Each row was made from one small tree. Brackets hold a mark, then the marks that hang from it, in the order of their numbers. Every link used is in the known rows. Write each row's tree.
Known rows:
(K_314 (K_261 (K_829 K_720)) (K_303 K_611)): [-23 -26  10   7  17  33 -37 -14  15  26   4  25  -5 -12 -36  40  33 -15]
(K_720 (K_314 K_108) K_829): [  9 -35  27  32   3  15 -26 -42  -7  26 -26  -1   8   3  11  17   8 -19]
(K_303 K_611): [  2 -25  21  62  -5  20 -28 -20   3  35   0  10 -39 -16  -8  38 -13  -2]
(K_720 (K_314 K_261) K_611): [ -4 -50  28  43 -18  26  -8 -12  -3  13  -1  11   6  -6  -8  25  -1   6]
(K_303 (K_314 (K_108 K_829)) K_611): [ 20 -17  -7  23  15  26 -16 -58  -9  50 -24   8 -21  -5 -22  45 -21 -23]
(K_829 K_720): [ 22 -21  24  43  12  23 -45 -17   7  31  12  23 -14 -13  -8  22 -10   0]
(K_303 (K_314 K_261) (K_611 K_108 (K_720 K_829))): [-30 -31  21  44 -12  42  -6 -29   4 -15 -21  -1  -3  -7   6   8 -29 -14]
(K_108 K_611): [  0 -28  11  50   1  28 -19 -32  -9  40  13  13 -33  -8  -1  24 -23  -1]
(K_303 K_314 (K_611 K_108 (K_720 (K_829 K_261)))): [ -9 -31  38  54 -19  34  -5 -36  13  -9 -20   7 -20   2  14   6 -38  -9]
(K_303 (K_314 K_261) K_611): [  4 -29  16  29  -3  24 -33 -23   1  18  -8  18 -21 -16 -17  41 -11  -8]
(K_829 K_261 K_720): [ 27 -28  40  38  -2  27 -52 -13  12  25  21  36 -16  -7 -13  25  -2   9]
(K_720 (K_314 (K_108 K_611 K_829) K_303)): [  3 -28  -2   4  20  39  -5 -62 -30  60 -11   5   1  11 -20  30   1 -22]
(K_108 (K_829 K_261 (K_720 K_314 K_611))): [ 20 -33  33  23 -11  19   5 -42   4  34  -3  22   2  -1 -30  27 -13   3]
(K_829 K_261 (K_720 (K_314 K_108 (K_303 K_611)))): [ 31 -26  44   3   7  42 -31 -34  10  32 -10  33  14  14 -19  44  34  -7]
(K_829 K_261 (K_720 K_611)): [ 21 -34  41  49 -10  25 -19 -15  21  18  25  33  -5  -2 -17  22 -11  19]
(K_108 (K_611 (K_720 (K_314 K_303))) (K_829 K_261)): [ -5 -32  23  15 -11  44   4 -30 -23  39  -3  18 -15  10 -20  21 -18  -6]
(K_611 K_108 (K_720 (K_314 K_303) K_829)): [-23 -40  34  48  -1  33 -17 -24 -14   0 -16  -9   0  10  24 -11 -14 -12]
(K_829 K_261 (K_720 K_314 (K_611 K_108))): [ 17 -48  47  46  -9  37  -4 -36  16   9   2  22   4   4  10   5  -8  12]
(K_720 K_611 K_829): [-15 -36  26  67 -14   2  -6 -27   2  15   6  -2 -11  -1  -6  15 -24   1]

Write each row's tree:
[-52 -34  27  46 -13  49 -14 -12  -2  -8   1   2   1   4  -5   8  -3  -6]
(K_314 K_261 (K_303 (K_611 K_108 (K_720 K_829))))
[  6 -32  32  43   2  33 -32   2 -15  22  -6   9  -8   2   9  11  -8  -7]
(K_611 (K_720 (K_314 K_303)))
[ 26 -24  10  20   2  29 -23 -54  -1  44 -15  21 -20  -4 -25  47 -15 -14]
(K_303 (K_314 (K_108 (K_829 K_261))) K_611)
[  1 -49  23  20   1  41 -17 -17  -7  17   4  16  36  15 -11  30  25  -1]
(K_720 (K_314 K_108 K_261 K_303) K_611)
[-22 -48  34  38 -22   9   1 -25  -2   2 -12   0  17   1 -10  17  -1  -5]
(K_720 (K_314 K_261) K_611 K_829)
[-16 -48  29  18  -5  26  -8 -28  -9   5  -8   5  43  20 -13  21  26 -10]
(K_720 (K_314 K_108 K_261 K_303) K_611 K_829)
[-16 -32  19  62   8  38 -32 -28  -7  28  12   7 -35  -1   1  20  -6  -3]
(K_314 (K_303 (K_611 K_108)))
[ 21 -27  52  15  -1  29 -32 -27   5  29  -5  31  -8   5 -22  41  20  -4]
(K_829 K_261 (K_720 (K_314 (K_303 K_611))))
[ -2 -38   4  17  12  43 -13 -19  29  19   8  21  31  -8 -15  27  23  -7]
(K_314 K_108 (K_261 (K_829 (K_720 K_611))))
[ 29 -41  50  35 -12  22  -8 -24  15  18   2  29   6   2  -9  22  -1   8]
(K_829 K_261 (K_720 K_314 K_611))
[ 12 -30  26  25  11  34 -26 -33 -10  40 -18  11  -1   7  -6  41  20 -16]
(K_720 (K_314 K_108 (K_303 K_611)))
[ 21 -27  34  19  19  22 -45 -21  -9  32  -3  19   0   3  -9  23  10 -10]
(K_829 (K_720 (K_314 K_303)))
[-17 -47  50  46 -13  37 -22 -20  -6  -4  -9   4  -1  16  19 -10  -7  -4]
(K_611 K_108 (K_720 (K_314 K_303) (K_829 K_261)))
[-27 -51   9  37  -1  52 -18  -9   6   3 -17  -1  -3 -17  24  -3  -1 -14]
(K_611 K_108 (K_720 (K_314 (K_261 K_829))))
[  6 -32  29  37  -6  30 -12 -24  -3  13 -31  -3  17   4  18   7  -7 -19]
(K_611 (K_720 (K_314 K_108) K_829))
[ 20 -28  -3 -10  31  37 -46 -31  20  21 -12  25  21 -11 -10  30  17 -22]
(K_303 (K_314 K_108 (K_261 (K_829 K_720))))
[  4 -27   6  29  19  46 -30 -34 -12  45  19  18  -5  11  -4  28   3  -5]
(K_314 (K_108 K_611) K_303)
[ 38 -15   5  -9  16  43 -11 -71   0  46  -2  32   4   4 -29  35 -17 -13]
(K_303 (K_314 (K_108 K_611 (K_829 K_261 K_720))))
[ -7 -29   7  -2   8  41 -18 -38 -23  42 -17  12   9   3 -38  48  25 -21]
(K_720 (K_314 (K_108 K_829) K_261 (K_303 K_611)))
[ -6 -52   6  21   2  37  -4 -25  13  20 -16   8  23  -7   2  26  26 -12]
(K_720 (K_314 K_108 (K_261 K_829)) K_611)
[ 30 -35  51  14   7  25 -50 -16  -2  27   4  33  -1   8 -13  26  18   0]
(K_829 K_261 (K_720 (K_314 K_303)))
[-12 -46  49  55 -24  34 -13 -23   0  -7 -18   1  -6   5  26 -11 -19  -4]
(K_611 K_108 (K_720 K_314 (K_829 K_261)))
[  4 -27 -17  -4  12  46 -14 -60 -17  40  -4  15   3  -2 -27  35 -16 -18]
(K_303 (K_314 (K_108 K_611 K_829) K_261))
[-20 -20  -1  17   0  62 -16 -12 -12  32   5  16  10  -1 -37  37   4 -11]
(K_314 (K_108 K_829) K_261 (K_303 (K_611 K_720)))
[ -8 -35  17  60 -13  48 -19 -19  -6  22  13  11 -29  -9   1   0 -38   5]
(K_611 (K_108 (K_829 K_261)) K_720)
[-29 -34  -8   7  12  68 -15  -8   3  24   9  19  17   2  -4  19  17 -14]
(K_314 (K_108 (K_611 K_720)) (K_261 K_829) K_303)
